Each row was made from one small tree. Brackets hold a mark, then the marks that hang from it, in alphabetical order. Every link used is in the known rows. Write each row's tree.
In the rows, zero is written as 128.
Known rows:
[vumum regog]: [129 129 103 116 130 184 134  42 137 125 129 126 119 119 121 176 113 147
 158  90 157 138 124 127 116 112 105 123 176 115  99 123 153 123 146 148
 123 121 166 111 112]
[sasika bibi]: [130 111 150  90 127 201 157  70 135 114 148 124 140 109 136 110 179 181
 138 122 169 139 128  87 105 128 123 136 145  97  93  99 125 146 122 102
 126 121 182 118 118]
[rilo [refule megugo mirekel]]: [122 179 152  88 128  70 120 107 150 118 111 141  93 126 113 131 134 121
 142 140  93 143 120 121 108 131 120 125 133 176 132 123 108 115 110 137
 163 163 119 157 103]
[sogade [refule megugo]]: [119 141 140 100 132  66 212 105 125 121 124 131 133 112 116 150 154 112
 120 138 114 137 121 119 155 122 106 140 157 153 137 124 129 145 117 108
 157 138 131 159 112]
[zise [mirekel sasika]]: [139 125 140 131 151 123 149  99 136 114 160 110 112 122 134 128  80 175
 120 103  99 133 131 110 132 139 101 117 159 111  92 121 178 116 121 152
 118 123 130 126 160]
[tofolal danepu [regog medovel vumum]]: [111 172 158 101 114 136 182  99 128 132 103 124  91 178 136 210 223  85
 192 134 229 172 110 109 131  96  95 125 142  70 142 114  99 141 118  86
  80 125 234 200 101]
[megugo nagip [refule [mirekel [regog vumum] zise]]]: [133  75  97 118 115 173 138 184 104 138 161 113 117  74 164 138 113 120
  88 110 127 116 138 164 158 122 176 115  72 104 163 142 117 126 112 146
 110 118  80  90 120]
[megugo refule]: [122 102 129  90 120 185 150  70 131 122 185 105 110  98 165 208 164 163
 106 104 146 131 129 141 129 118 162 112 126 111 116 116 142 118 124 139
 134 106 145 146 115]
[vopul [medovel [regog vumum]]]: [125 117 135  98 111 109  88  77 116 116 121 110 162 133 145 134 132 179
 155 144 193 142 116 103 136 104 112 132 142 118 123  98 154 126 133 142
 122 126 143 185 146]
[medovel vopul]: [141 111 121 112 136 122  90  79 127 118 139 123 127 117 159 157 136 197
 165 149 163 140 115 115 152 115 135 127 164 124  91 131 147 108 126 115
 139 103 164 164 137]
[rilo refule]: [117 151 149  97 132 138 120  51 143 116 135 119  99 138 137 157 165 167
 133 100 127 140 125 100 100 124 146 150 153 156 105 124 132  99 119 157
 133 123 171 172 123]
[rilo [refule mirekel]]: [123 161 149  97 127 105 114  83 140 121 122 129  81 131 128 150 120 149
 143 114  99 135 126 106 110 124 130 136 140 163 113 126 126 100 107 147
 143 150 143 141 111]
[sogade refule]: [118 123 135 108 130  96 212  76 113 124 133 118 122 118 135 170 141 145
 119 113 121 132 126 103 156 115 116 151 165 143 120 125 148 130 116 121
 136 124 153 145 122]
[sogade [refule mirekel]]: [123 132 137 107 125  64 205 110 110 129 121 129 102 115 126 165 100 126
 130 127  95 127 126 113 168 113 102 136 151 148 127 126 143 132 104 111
 144 150 126 117 113]
[zozik [regog medovel vumum]]: [105 101 196 138 109 181 155 167 122 124  85 111 160  98 133 184 203 140
 117 119 176 133 128  99 139 136 108 187 134 109 118  95 117 132 130 111
  97 146 183 180 124]
[refule [megugo nagip]]: [133 122 153  76 135 118 154 126 133 119 125 130 140  79 151 126 168 113
 110 142 142 145 121 126 143 132 134 121 131 107 134 111 113 153 124 110
 146 127 109 159 121]
[mirekel [regog [medovel vopul] vumum] sasika]: [120 111 126 207 120 143  47 191 122 137 113 126 150 164 113 118 201 120
 140 130 162 127 134 129 128 137 128 165 154 122 122 138 110 110 150 114
  91 107 157 134 167]
[mirekel zise]: [135 107 107 130 139 168 157  87 130 127 144 128 133 158 142 188  80 175
 112 112 142 122 129 113 122 120 125 129 138 134 107 131 148 124 127 122
 107 110 155 137 112]
[vumum [regog medovel]]: [121 122 136 134 122 182 150  72 130 132 104 126 124 136 101 175 139 133
 154  98 177 145 126 124 101 111  96 133 178 103  99 115 144 115 137 116
 108 131 178 113 120]
[nagip [megugo refule]]: [124 120 116  61 134 171 153  87 137 117 147  99  98 105 182 170 155 170
 125 110 149 123 124 113 122 129 159 115 146 115 123  99 134 129 122 177
 130  97 134 148 125]
[vopul [medovel regog]]: [136 122 139 101 115 108  92  49 120 115 129 111 152 138 153 126  96 190
 138 151 164 137 111  98 127  99 115 121 144 110 111 105 167 129 133 138
 138 122 143 175 150]
[sogade [refule [megugo nagip] mirekel]]: [128 133 144  86 128  34 218 154 107 129 106 136 119  81 126 121 113  85
 112 156  91 134 122 127 177 120 107 128 131 141 154 127 121 151  99 104
 161 156  85 128 112]
[medovel regog]: [128 150 126  92 136 125  92  38 132 120 142 116 129  96 147 147  83 143
 155 152 155 144 122 111 132 120 135 135 129 148 109 122 160 119 124 162
 130 122 149 168 119]
[medovel regog vopul]: [145 138 105  99 139  98  34  48 124 117 139 118 138  95 154 121  69 166
 186 195 165 149 112 123 154 113 146 126 136 155  99 143 167  96 119 160
 144 104 151 185 140]
[regog medovel vumum]: [ 98 108 177 118 116 151 160 154 119 132  94 122 136 130 114 196 235 142
 154 106 220 152 134 105 127 130 110 160 158 117 124  88 111 119 119  72
  83 137 177 171 122]
[zozik [regog [medovel vopul] vumum]]: [115  94 182 143 110 162 120 172 115 123  81 112 165  97 138 169 195 154
 137 148 183 136 122 108 154 132 115 183 137 113 114 110 119 118 129 109
 104 135 185 185 139]
[mirekel refule [regog medovel vumum] [sasika bibi]]: [107 107 131 220 115 205  90 181 119 146 118 134 184 190  75  55 218 104
 130  98 169 112 151 131  80 147 152 166 104 117 138 134 105 127 168 101
  88 110 158  93 160]
[mirekel refule]: [119 123 129 133 133 151 137  59 129 133 142 129 143 154 131 165 129 164
 140  86 150 119 133 127 115 124 156 131 120 134 114 128 152 122 151 110
 130 110 148 141 123]
[nagip [megugo [refule [mirekel [sasika bibi]]]]]: [134 121 117  71 131 176 142 125 131 121 139 108  94 108 165 123 131 147
 118 139 120 115 130 114 118 136 145 105 134 114 124 102 122 135 113 175
 130 111 118 105 135]
[tofolal regog]: [138 164 130  94 126 136 140  44 134 124 134 125 119 123 157 190 125 153
 159 125 160 144 111 108 145 101 120 109 153 114 116 126 133 138 138 127
 125 120 200 168 105]
[refule megugo [mirekel [sasika bibi] zise]]: [149 134 116 126 132 122 132 176 138 128 121 156 140 145  99 105  66  93
 105 183  87 118 129 136 116 140  87 101 115 147 128 129 109 153 119 107
 141 150 101  97 118]
[sogade [refule megugo mirekel]]: [123 151 139  99 127  31 208 136 120 126 110 140 113 109 110 145 112  98
 130 153  87 134 121 128 165 121  91 125 145 158 145 125 124 145 106 102
 167 164 102 132  98]
[tofolal danepu [regog [medovel vopul] vumum]]: [121 166 143 103 117 116 149 105 121 130 100 126  97 177 141 195 215 102
 214 160 238 175 102 117 145  92 103 121 145  74 135 125 102 125 116  81
  87 113 235 211 112]

Which tree is each row?
[134 126 128 153 154 124 142  92 130 123 160 115 131 150 120 112  65 168
 125  88 100 120 138 127 118 141 127 114 130 122 102 134 189 109 138 147
 121 117 119 120 163]  [zise [mirekel refule sasika]]
[138 104  69 231 135 221  91 131 129 144 157 140 185 212  98  53  80 133
  94 103 108  83 148 139  77 141 163 140  85 133 123 172 134 132 174 143
 103  85 139  61 157]  [mirekel refule regog [sasika bibi] zise]
[133 119 100  75 133 154 157 120 131 125 136 110  91 122 173 168  86 163
 123 125 124 113 126 123 128 127 146 101 129 131 133 110 133 127 109 173
 126 113 109 120 113]  [nagip [megugo [refule [mirekel zise]]]]
[129  85 144 117 109 159 142 167 108 137 154 111 105  70 163 126 147 117
  85 117 123 125 132 155 146 120 174 112  85  77 151 129 117 127 109 123
 125 125  90  87 129]  [megugo nagip [refule [mirekel [regog medovel]]]]
[120 133 135 174 120  67 169 159 107 139 110 131 113 149 103 125 111  94
 108 130  74 116 132 119 151 122 101 150 149 143 133 141 131 130 118 112
 131 147 122  92 137]  [sogade [refule [mirekel [regog medovel] sasika]]]
[116 150 143 144 118  34 191 170 120 132  99 144 120 125  94 113 135  79
 129 146  89 132 121 130 150 125  91 138 137 148 155 132 109 147 114  85
 161 168 102 109 104]  [sogade [refule megugo [mirekel [regog medovel]]]]
[126 145 116 164 147  97 139 113 146 118 154 129 143 134 106  60  98 161
 154  79 105 128 127 144 112 143 128 111 108 118 131 139 161 132 151 126
 150 136  95 108 125]  [zise [mirekel [refule megugo] regog]]
[140 114  69 218 140 155  87 176 127 148 138 146 186 193 109  66  70  82
  72 117  88  88 143 169 108 143 170 128  72 145 156 180 129 139 175 150
 117  92  82  96 157]  [mirekel [refule [megugo nagip]] regog sasika zise]
[126 166 141 110 125  77 103 142 142 123 112 140 103 109 124  72 142 100
 129 131  83 136 122 131 116 133 142 132 110 152 150 140  96 123 116 148
 160 154  95 128 113]  [rilo [refule [megugo nagip] [mirekel regog]]]
[135 117  89 179 123 165  98 192 124 137 128 145 137 156 104  92  91 121
 123 130 110 107 142 129 124 139 107 135 112 139 129 143 108 138 134 124
  99 136 119  63 124]  [refule [mirekel [regog vumum] [sasika bibi] zise]]
[145 143 111 136 137  88 120 172 140 133 118 154 128 153 108 151  47  87
 102 172  74 115 128 147 135 136  88 101 123 162 132 136 117 144 122 116
 141 150  89 116 117]  [refule megugo [mirekel sasika zise]]
[131 115 122 137 125 163 116  78 125 131 100 126 128 134 106 158 128 150
 174 126 184 148 118 132 116 107 105 127 181 109  95 128 147 101 137 114
 118 120 179 127 132]  [vumum [regog [medovel vopul]]]
[131 130 100  95 135  96  35  89 114 120 128 117 147  82 147 133 110 159
 207 185 201 155 117 129 164 119 144 140 131 168 116 135 152  93 119 153
 123 109 152 200 133]  [medovel [regog vumum] vopul]
[137 123  89 176 145 143 117 130 133 142 138 147 176 206 101 144  61 103
  86 132 106  98 140 159 104 139 143 117 100 169 133 159 144 128 160 129
 122 101 110 138 144]  [mirekel [refule megugo] sasika zise]
[124 151 158  76 135 107 131  98 140 117 121 126 116 106 138 115 183 123
 116 128 123 146 122 114 110 132 154 140 131 148 134 125 111 118 115 152
 148 129 131 180 127]  [rilo [refule [megugo nagip]]]
[135 123  84 118 133 163 113 145 133 130 143 112  95 139 162 135  85 141
 108 124  98 100 131 134 124 134 149 107 123 131 134 126 127 129 126 191
 121 106 100  99 131]  [nagip [megugo [refule [mirekel regog sasika zise]]]]
[142 130  88 190 131 131  83 158 132 138 135 143 118 172 119 130  35 123
 104 126  69  99 136 136 133 131 109 124 122 141 120 154 130 132 136 140
 115 131 108  70 129]  [refule [mirekel regog sasika zise]]
[121 128 106 195 144 131 108 140 130 128 155 118 142 153 106  80 107 151
 142  66 114 117 143 141 122 150 132 135 119 126 127 144 165 112 157 152
 108 119 108 105 161]  [zise [mirekel refule [regog vumum] sasika]]
[145 134 133 137 124 119 104 205 133 130 121 148 136  94 117  27 133  69
 103 166  78 121 130 137 131 144 116 115 107 101 146 132  87 169 129 120
 150 145  74  69 136]  [refule [megugo nagip] [mirekel regog [sasika bibi]]]
[121  79 138 114 107 159 137 188 103 139 144 111 108  66 159 137 176 110
  99 111 147 129 136 158 154 123 172 123  84  86 162 123 106 125 109 120
 113 129  90  99 125]  [megugo nagip [refule [mirekel [regog medovel vumum]]]]
[139  95 105 118 119 191 139 128 122 132 176 120 113 122 139 165  86 134
  84 141 104 109 139 151 124 125 143  97 101 125 122 133 133 120 113 141
 123 119 120  93 124]  [megugo [refule [mirekel [sasika bibi] zise]]]
[134  90 122 107 115 160 132 148 112 132 169 111 102  61 177 130 127 124
  89 111 109 120 133 155 155 120 179 109  85  85 149 135 122 132 114 143
 135 119  84  84 125]  [megugo nagip [refule [mirekel regog]]]
[123 132 114 162 131 128 104 130 135 135 134 141 166 134 123  67 151 109
 127  98 127 117 130 152 116 136 174 129  88 118 155 147 117 148 168 117
 149 114  95 114 127]  [mirekel [refule [megugo nagip]] regog]
[132 132 120 155 147  99 149 130 136 120 150 126 147 111 120  41  98 150
 138  84 108 128 128 144 120 143 142 112  97 105 140 140 158 134 146 132
 146 128  79 102 138]  [zise [mirekel [refule [megugo nagip]] regog]]
[131 138 124 138 124  85  86 233 127 136 110 147 136  94 120  77 144  54
 114 149  95 124 131 150 156 145 116 125 111 124 164 131  86 155 133 126
 133 151  62 104 129]  [refule [megugo nagip] [mirekel [regog vumum] sasika]]
[119 127 117 151 143  99 144 158 132 122 141 125 153 106 113  50 136 142
 154  76 135 135 133 148 129 148 139 124  96 113 154 135 146 131 144 128
 129 132  82 116 134]  [zise [mirekel [refule [megugo nagip]] [regog vumum]]]
[144 133 148 100 132  81 123 180 129 131 112 142 122  91 134 115 103  72
  94 172  81 127 127 142 154 137 110 107 122 121 139 123 109 152 117 122
 147 148  71 120 137]  [refule [megugo nagip] [mirekel sasika]]
[111  98 160 125 119 127 117 160 111 130  91 123 141 130 121 175 220 162
 178 140 230 157 124 116 140 123 119 154 163 126 117 105 116 100 115  69
  94 124 178 187 133]  [regog [medovel vopul] vumum]
[121 125 144 174 111 151  98 201 124 136 107 139 127 142  95  92 167 106
 137 133 132 124 139 119 117 141 100 143 129 115 128 118  96 137 128  94
 105 151 135  74 133]  [refule [mirekel [regog medovel vumum] [sasika bibi]]]
[120 178 153 152 122  77  74 158 149 128 101 144 102 161  91  93 144  82
 125 141  74 129 126 130  93 140 120 137 127 168 140 138  94 114 123 137
 150 159 117 128 130]  [rilo [refule megugo [mirekel [regog medovel] sasika]]]
[134 150 136  91 133  86 135 142 135 124 107 142 106 124 126 110  94 107
 112 145  91 135 123 129 117 131 136 124 106 166 143 139 108 115 101 147
 146 149 100 145 110]  [rilo [refule [megugo nagip] [mirekel zise]]]
[134 119 111 185 130 178  90 158 131 137 143 140 186 148 104   4 165  83
  99 125 108 104 141 146  92 149 170 134  85 112 144 152 108 155 173 133
 139 100 105  78 161]  [mirekel [refule [megugo nagip]] regog [sasika bibi]]
[124 127 121 116 125 150 120 153 133 131 124 109  91 134 155 131 135 129
 115 125 113 112 129 126 116 135 144 115 135 115 135 111 117 127 121 166
 123 116 109 105 137]  [nagip [megugo [refule [mirekel [regog medovel] sasika]]]]
[131 130 148 178 115 148 100 169 129 136 115 139 120 149 101  80 132 115
 122 140 103 118 135 113 108 135 102 133 130 105 116 124 106 141 128  98
 120 144 135  58 139]  [refule [mirekel [regog medovel] [sasika bibi]]]
[127 141 125 152 139 128 106 111 140 137 136 140 163 173 108 139 129  97
 110 128 110 111 136 150 109 141 143 122 119 151 126 137 139 131 164 125
 140 110 120 152 147]  [mirekel [refule megugo] sasika]
[134 168 126 122 135  89 104 139 147 127 115 145 106 164 104 131  79 100
 108 152  69 125 128 133 103 135 117 122 127 190 131 145 112 108 112 154
 144 148 113 149 121]  [rilo [refule megugo [mirekel sasika zise]]]
[139 145 117 110 132  81 145 155 142 128 114 156 125 136 115 156  58 114
 128 161 102 127 121 141 136 129  89  96 117 152 136 126 116 147 115  99
 149 159  94 122  87]  [refule megugo [mirekel zise]]
